Each row was made from one small tree. The marks that hang from a mark follow it in brackets, in alphabetical order. Every link used is in the known rows. Write each row's tree.
Known rows:
nera[fugum kope[fati] lizeg[kavul] minot]: [ -3  26   4  -5 -38  -2 -45 -68 -41   3 -28 -30 -24  30 -44 -33  25  18
  25 -31 -31  24 -10   9  51  24   4 -42  21  -9  14 -15 -11   0]
lizeg[nera[kope]]: [-24  37 -22 -21   2 -20  -7 -10 -14  -9 -25  -3 -37   7  -6  -9  13   7
   1 -34 -25 -22 -17 -24  15  -9  12 -20  12 -15   7   7  -3  -2]
minot[fati]: [-17   2 -16  -4   8   2   5 -20  -4  -6  -8 -11  -4  21  26 -13  -1   7
 -26 -15  -5   5   3   1  -3  11 -12   0  -8   6  -1   5   0   6]
lizeg[kavul nera[minot posid[fati]]]: [-42 -35  14 -13   8 -20 -12  -7  -6 -14   8 -17 -13  13   9 -14  27  12
  -6   9 -18  -7  10   7   3 -42   5 -53  18   6  -8 -26   5   3]
pefav[mopi posid]: [ 23  -8   0  -5  12   4  -1  19  17  -2   8   7  15  -5 -11   2  -1  -6
   4  16 -17 -16  43  -2  -2  -3 -11 -26 -14   0   0 -16  18 -12]
gofiz[fati kavul[kope] nera[fugum minot posid]]: [ -7 -48  18  16 -34 -16 -37 -24 -25  15 -36 -19 -48   3 -49 -28  46   3
  33  36 -14  -8  30   8  17 -29  -6 -44  46   6  32 -23  -5 -17]
fugum[fati]: [-15   9 -16  -6  -4  -5  18 -16   1   8  -3 -18  -5  14  23 -18  18  11
  -4   5 -25   8   1  16  10  18   7  -4   8  -5   1  13   0  -7]
minot[kavul[kope[nera[fugum]]]]: [-12  -8 -25  15 -17   9  -1 -46 -22  34 -23 -18 -43  41 -26 -26 -32   8
  -3 -19   7  45  -9  -1   1  24   1  -2  15 -30  11   8 -22   1]
kope[nera[fugum lizeg[fati] minot[kavul] posid]]: [ -5 -36  -6   0   5  -8  -4 -52 -39  36 -21 -39 -49  40 -30 -28   5  35
  11   0   5  26  24  14  11  46 -15 -55  50  -9  26 -34 -30  36]
kavul[kope]: [ -2   3  -9  11 -14   6  -7 -16  -4   6  -3   4 -10  13 -10 -17 -19  -8
 -13 -11  11   1  -8   4  18   4   5  -2   1 -21  -6  15   4 -25]
gofiz[fati]: [ 13 -13   6   0   3 -13   1  -8   0  28  -1 -15  -1  -2   5 -23  19  -3
   7  21  -4  -3  12 -18  13   2  10  11  12  -3  22   0   0 -21]
pefav[mopi[fati] posid[kavul[kope]]]: [ 18  -7 -38 -29   3   6   2   2 -21   6   6   6   8  23   1 -32 -27 -34
   9  26   8 -29  52 -34 -12  -4  28 -11 -20 -14 -13 -26  15 -50]
pefav[mopi[fati] posid[kavul]]: [ 17  -9 -29 -41  16   1   6  16 -16  -2  10  -1  18   9  11 -17  -7 -24
  21  33  -4 -32  60 -38 -31  -9  24 -11 -19   6  -8 -42   9 -25]
pefav[mopi[fati] posid[kavul[fugum kope]]]: [ 36 -20 -48 -16   2   4  -5 -14 -30   8   4  -3  12  29 -25 -25 -42 -34
  17  25  -1 -25  61 -44 -10 -13  17 -20 -25 -24 -34  -9  11 -67]
kope[fati nera[fugum lizeg[kavul] minot]]: [ -6   6  -1   0 -34  -7 -10 -52 -32  19 -24 -51 -13  21 -39 -24  17  36
  13  -7 -14  52  -9  21  36  37  -7 -33  31  -7  11 -27 -29  16]
kope[nera]: [-11   3 -12   3  -6 -16  17  -6   0  19  -4 -20  -6   3  -6  -1   0  15
 -11  -3   0  20 -11  -2   0  12   0   5   6  -3   7  -7 -22  16]
pefav[posid]: [ 16 -12   3   3   8  -8  -2  -5  13  -5  29  -8   1   3  -3  -1   6  -4
   3  12   1 -20  18  -1  -6   1 -10 -22  -3  -1  -5  -2   4 -12]
minot[nera[fugum kope posid]]: [-16 -23   2  -4  -3 -17 -43 -43  -1 -30  -5  -5 -28  35 -38 -21   5  12
  17  -4 -36  -3  20 -28   4   8  12 -30  30   8  28 -12   7  18]
gofiz[nera]: [-16   2   1  10  -9  11  16  18 -21  -9 -21 -15 -14 -10  -4  -1  -1   3
  -5  -5   5   2   4  11 -23  -9 -12  -2   0  12  -1  -7 -13   4]
nera[fugum[fati] kope minot posid]: [-15 -14  -3  -1 -15 -38 -39 -64  -4  -1 -14 -10 -43  35 -17 -16  50  11
  24   8 -58  -3  16  17  40   4   8 -63  27   3   9 -10   4  29]
posid[fati kavul[fugum kope]]: [  4 -38 -33  23  -7  -7 -26 -62 -32   9  16 -15   2  22  -7 -24 -30  -9
  21   6  -4 -17  19 -31 -23 -24  30   4 -16 -12 -16  29 -22 -52]
posid[kavul[kope]]: [ -9  -3 -23  -2 -17  11 -10 -28 -17   6  -1   3 -10  18  10 -23 -23 -17
  15   4  15 -13   0  -5 -12  -5  32  10  -3 -14   0  14  -3 -36]
pefav[mopi posid[fati]]: [ 19 -32   0   9  20 -14  -9   1  13  -2  28  -3  26  -6   0  -5   6   3
   2  20 -29 -21  54 -18 -16 -12  -1 -24 -26  13   3 -15   3  -9]
kavul[fugum[fati] kope[nera[lizeg posid]]]: [ -4 -23 -52   9 -21 -14  12 -79 -27  20 -15 -47 -21  31 -54 -14 -10  19
 -22   7 -20  22  18  18  18  47  -2 -32  12 -33  -2  22  -5 -14]
kope[nera[lizeg[fati kavul]]]: [-13  19  -5   0  -7  10  44 -17 -24  31 -16 -50  -9  12 -24 -38 -15  26
 -17 -17  21  36 -22   9  18  43   6  -1  23 -21  24 -19 -18  -5]
kavul[fugum[fati] kope[nera[lizeg minot posid]]]: [ -3 -29 -38  13 -31 -21 -11 -72 -32  27 -16 -43 -24  40 -51 -18   2  29
 -11   5 -24  15  19  33  39  37 -15 -59  21 -25 -14  10 -14 -11]
kope[fati nera[fugum lizeg[kavul] minot posid]]: [-12 -21  -3  -7 -27 -18 -12 -62 -26   9 -15 -53 -19  27 -47 -15  26  30
   5  16 -15  50  11  29  27  31 -10 -49  35  -3  15 -32 -13  34]
gofiz[fati kavul[kope]]: [  1  -4  -2   2 -21  -6 -14 -16  -6  35 -17  -9 -14   3 -17 -39  26   0
  10  14  -2 -10   3 -18  26  -8  19  14  19 -17  38  11  -1 -55]
kope[fati nera[lizeg]]: [ -5  18 -34  -7 -12 -17  14 -41 -27  18 -15 -50  -3   6 -12 -11  16  33
 -17  -6  -5  28   3  -1   6  54  -2   3  11  -5  20   0 -36  14]
posid[fati kavul[fugum kope[nera[minot]]]]: [ -6 -43 -33  31 -23 -29 -33 -61 -36  34   9 -30  -5  33  -6 -26 -15  17
  20   1  -7  -3   9 -20  -1 -20  19 -19   0  -8 -23   9 -49 -34]
kope[fati nera]: [-12  14 -32  -2  -6 -28  21 -24  -7  22  -5 -44  -4  12  15 -17  21  25
 -24   3  -6  37  -4  -5   9  29  -2  11  15  -7  11   8 -36  12]
pefav[mopi posid[fati kavul]]: [ 11 -37 -14  -6  19  -9 -15 -11  -2  -4  31  -3  24  -3  19 -11   5  -6
  29  32 -26 -37  61 -27 -47 -21  26 -11 -28  19  10 -19  -3 -20]

Which tree is each row?
[ -2   4 -13  -9  11 -18  -7 -51 -24   3 -11 -23 -30  14 -32 -24  14  10
  -9 -11  -4 -20  13  -6  20  35  11 -29  21 -10  31  -9   2  10]  nera[kope lizeg[fati] posid]
[ -6 -35   4   9 -20 -15 -56 -72 -42  -1   4 -28  -4  30 -62 -13  12   9
   6 -16 -33  -8  18  -3  19 -16   4 -57  -8   4  -6 -15   1 -10]  nera[kope lizeg[kavul[fugum]] minot posid[fati]]
[ -5  -1 -12 -16  -6 -13 -30 -48 -23 -12  -9  -5 -19   7 -45   3  16   1
  -4 -11 -15 -22  15  -2   3  23  10 -28  -2   2  27 -11  13  18]  nera[kope lizeg posid]
[  4 -42 -24   9   6 -13 -24 -48 -26   2  20 -18  14   8   2  -5 -11   1
  33  13 -15 -18  26 -34 -41 -28  24   6 -17   8  -9  13 -24 -27]  posid[fati kavul[fugum]]
[ 20 -19  16   3 -19   2 -42 -31 -28  -5 -16   2 -16  -2 -47   8   4  15
  45  -6 -16  -4  12  12  21  17 -10 -48  18   9   1 -30  -9  17]  nera[fugum lizeg minot]
[  2 -16  21   7 -28  26   8 -21 -43  11 -39 -43 -19 -13 -60 -27   0   1
  30   6  -5  22  12   6  -5  10   2 -10  16   3  37 -27   3 -14]  gofiz[fati nera[fugum lizeg[kavul]]]
[-11   4   6   5 -29 -17 -26 -25 -30  15 -49 -26 -45 -12 -50 -29  50   8
  43  -1 -37 -10   9 -31   3 -18  15  -4  26  13  57 -14 -19 -11]  gofiz[fati kavul nera[fugum kope]]
[ 18   2 -36  20 -14  -8  -6 -50 -21  12  -6 -29  -4  30 -14 -25 -14   2
 -16  -5  -4  22   5  -7  31   9 -10  -2   3 -36 -24  47 -14 -46]  kavul[fugum kope[fati]]
[-14  -1 -33  17 -23 -18  16 -58  -3  25 -21 -32 -34  27 -19 -30  -5  16
  -1   0 -24  38 -12  12  30  35  11 -13  22 -30   6  14 -18   0]  kavul[kope[nera[fugum[fati]]]]
[ -1 -29  -5 -16   6  -7 -13 -35 -34   7   1 -19 -16  15   8 -24  16  12
  30  25  12 -31  34  10  -1  15  16 -42  33   8  16 -28  -9   1]  nera[lizeg[fati] minot posid[kavul]]
[-15  -1 -64   9 -25 -10  19 -65 -24  34 -13 -42 -18  40  -2 -35 -19  10
   8   4 -17  18   0   0   0  18  27   3   5 -32 -10  36 -27 -43]  posid[kavul[fugum[fati] kope[nera]]]
[-12 -15  -2  19 -16  28 -13   6 -50  20 -31 -20 -25  32 -10 -11 -13  12
   5 -23  -1  12  16  15 -16 -20 -40 -32   6   6 -28   2 -28 -17]  gofiz[nera[minot[kavul[fugum]]]]
[ -8 -31 -51  -2 -13  -4  -3 -70 -19   7   3 -26 -16  40  -2 -24  -9 -12
  10  30 -19  -7  30   9  -9  -2  24 -16   5 -25 -12  38  10 -40]  nera[posid[kavul[fugum[fati] kope]]]
[-27  27  -2 -15  17   6  47  14  -8   7 -18 -28 -25  13  15 -41  -8  12
 -10 -15  10  10 -25  -3  23  -6   6 -12  36 -30   3  -1   4 -23]  lizeg[fati kavul nera]
[ -3 -67   0  16 -11   5 -59 -80 -45   8   0  -9 -34  43 -40 -21  -5  10
  12  -2  -9   2  39  11  -3  15   0 -58  10   0   9 -15 -10   5]  nera[fugum lizeg minot[kavul[kope]] posid[fati]]
[-12 -41   6  -3 -20 -31 -46 -50 -41  12 -27 -24 -50  15 -20 -30  46  -8
  58  29 -27 -27  38 -15  -8 -29  25 -40  31  23  33 -30 -12   7]  gofiz[fati nera[fugum kope minot posid[kavul]]]
[-14 -65  -7  18  -6  12 -33 -39 -71   2 -14 -38 -19  25 -36  -5   2  22
   1  -7 -12  -6  54  11 -43  -6 -30 -52  -3  24 -10 -15 -28   2]  gofiz[nera[lizeg minot[kavul[fugum]] posid[fati]]]
[-28 -21 -51 -21  -4   3 -42 -83 -48 -30 -13 -33 -15  60 -23 -35 -18  19
   5 -23 -30 -30  42 -39 -32  28  15 -21   3  13  23   5  -2 -19]  minot[fati nera[kope lizeg posid[kavul[fugum]]]]
[-31   8 -33   1  -2  32   2 -37 -24  17 -19 -10 -29  62  30 -44 -31   0
 -44 -40  13  22   0   5  -2  24 -10   6  -9 -23  -1  27   1 -24]  minot[fati kavul[kope]]
[-13  -3 -54 -12 -19 -10 -22 -77 -73 -14 -28 -54 -29  18 -37 -15  16   6
  14  -1 -21 -16  40 -10 -37  12  12 -20   2   6  15  13 -24 -10]  gofiz[nera[kope[fati] lizeg posid[kavul[fugum]]]]
[ -5 -33 -42  -7  -9 -43 -16 -58 -27  22   4 -49  -9  37   6  -9  27  21
  12  34 -12  13  31  -3  -5  -5   2 -28  23   1 -11   4 -35   3]  kope[fati nera[minot posid[kavul[fugum]]]]
[-33  10 -14 -17   8 -13  -2  -1 -16 -13 -23 -10 -29  23  37 -14  15  23
 -14 -25 -16 -14  -1   5  19  -3 -20 -41  18   1 -17  -6  -9   6]  lizeg[nera[minot[fati]]]
[  9  -9 -64   6 -14  -9  19 -45  -9  33  -4 -34  -3  34 -12 -33 -20   4
  11  20 -35   1  41  -3   0  13  16 -23  -9 -31 -11  20  -8 -53]  pefav[mopi posid[kavul[fugum[fati] kope[nera]]]]
[-47  -5 -24 -28  12 -16 -39 -57 -33 -10 -38 -11 -76  64   8 -25  21  17
  -5 -36 -38  -4  16  -7  11  -3 -14 -68  28  -6   8  -7  -1  33]  lizeg[nera[fugum kope minot[fati kavul] posid]]
[-27   8 -21  14 -35   4  29 -54  -2  28 -22 -41 -28  37 -27 -46 -16  12
  -9  -6 -19  62 -29  25  36  24  16  -8  20 -38   5  10  -2 -12]  lizeg[kavul[kope[nera[fugum[fati]]]]]
[-13 -19 -50 -16  -7 -27 -24 -58 -38  -3 -11 -30 -33  42   9 -25  10   4
  14  18 -10 -18  27  -6  14 -22   5 -52  32 -29 -27  30 -12 -39]  lizeg[nera[minot posid[kavul[fugum kope[fati]]]]]
[ -7   0  -4  13 -43  26 -19 -29 -48 -14 -49 -14 -41 -16 -81  -7  -4  11
  31 -12  -5   0   5  11 -11  12  -4 -21  15   0  30 -11 -13 -13]  gofiz[kavul[kope] nera[fugum lizeg]]
[ -4   8 -22  32 -13   2  41 -33 -16  45 -14 -51 -15  40 -35 -51 -44  11
 -29 -17  22  49 -30  -1  43  10  -3  -2  22 -54 -15  23 -16 -47]  lizeg[fati kavul[fugum kope[nera]]]
[-25   7 -10  -2  -7   3 -46 -58 -34  12 -33  -4 -51  65   9 -34   8  14
   2 -49 -31  13   3  -6  20  11 -13 -39   9   3   5  -5 -15  17]  nera[fugum kope minot[fati kavul]]
[-10  22 -27  -4 -26  -4 -10 -29 -10  10 -16 -19 -13  14   0 -32  27  13
 -11   0  -3  11  -4  -3  21   5   7   9  18 -17  20  27 -15 -38]  gofiz[kavul[kope[fati]]]
[ -6 -34 -30 -18 -18 -33 -29 -80 -39   6  -9 -45 -25  20 -20  -8  31  27
  39  32 -16  12  36   7  -9  33  15 -43  36  11  23 -27 -34  37]  kope[fati nera[fugum lizeg minot posid[kavul]]]
[ -4 -34 -31   8   5  34  -6 -51 -45  13 -14 -35 -27  72 -36 -64 -51  24
 -20 -20  14   8  36 -15   4  48 -11 -27  38 -34  13  21  -7 -53]  minot[kavul[fugum kope] nera[lizeg[fati] posid]]
[-22 -47 -13   9  14 -44   3 -33   3   8  24 -32  -1   3  -2   4  19  15
 -24  22 -10  11  22 -10 -25  -2   8  -9   2  13  15 -15 -20  34]  kope[nera[posid[fati]]]
[ 38 -22 -38 -28  17  -1   1   1 -27   1   7  -8  22  15 -14  -7 -22 -25
  28  33 -10 -29  68 -47 -27 -16  12 -18 -23  -4 -28 -26   7 -41]  pefav[mopi[fati] posid[kavul[fugum]]]
[-35  33  -7  -1 -30  -1 -15   3 -29  -5 -42 -10 -33 -10 -29 -12  35  13
   9 -26 -21 -16 -10  -7 -14 -23   4  -2   6  18  32  -6 -19  -5]  gofiz[kavul nera[kope]]
[-16  -8 -41   3 -10 -34  12 -51  -4  18   0 -40 -20  31  -2 -26  12  11
 -44  16   6  34   7   7  17  25   0  -7  18 -23  10  20 -17   4]  kavul[kope[fati nera[posid]]]
[ -8  16 -12  -2  18   5  40  -1 -19   9 -20 -38 -22  19 -12 -34 -24   9
  -2 -16   2  13 -17 -11  25 -15  -6 -21  32 -43 -18  14   0 -40]  lizeg[fati kavul[fugum] nera]
[-25   4  -8  -4  -8  17 -38 -34 -22  -2 -23  -4 -38  59 -18 -43 -15  21
  17 -41 -29  15   6 -35  -4  20   8  -7  24  -1  29  -1 -15  -6]  minot[kavul nera[fugum kope]]
[-16   7  13  -8 -11  -4 -17 -39 -28  13 -16 -26 -28  33 -30 -41  21  12
  -4 -19  -1  -5  -3  18  48  14   6 -51  29 -10  19 -29   7  -4]  nera[kope lizeg[fati kavul] minot posid]
[-10  16   2  16  -9  21  28 -13  -7  23  -8 -22 -13  31   0 -60 -28  -5
 -24 -13  30  24 -27  11  41   4  12   2  20 -41  -1  13   6 -47]  lizeg[fati kavul[kope]]
[ 11  -1 -52   5 -15  -2 -11 -65 -34  12  -2 -30  -5  35   4 -32 -17  -6
  10   7   1   4  12 -16   1   1  18   9   1 -29 -16  47 -20 -56]  posid[kavul[fugum kope[fati]]]
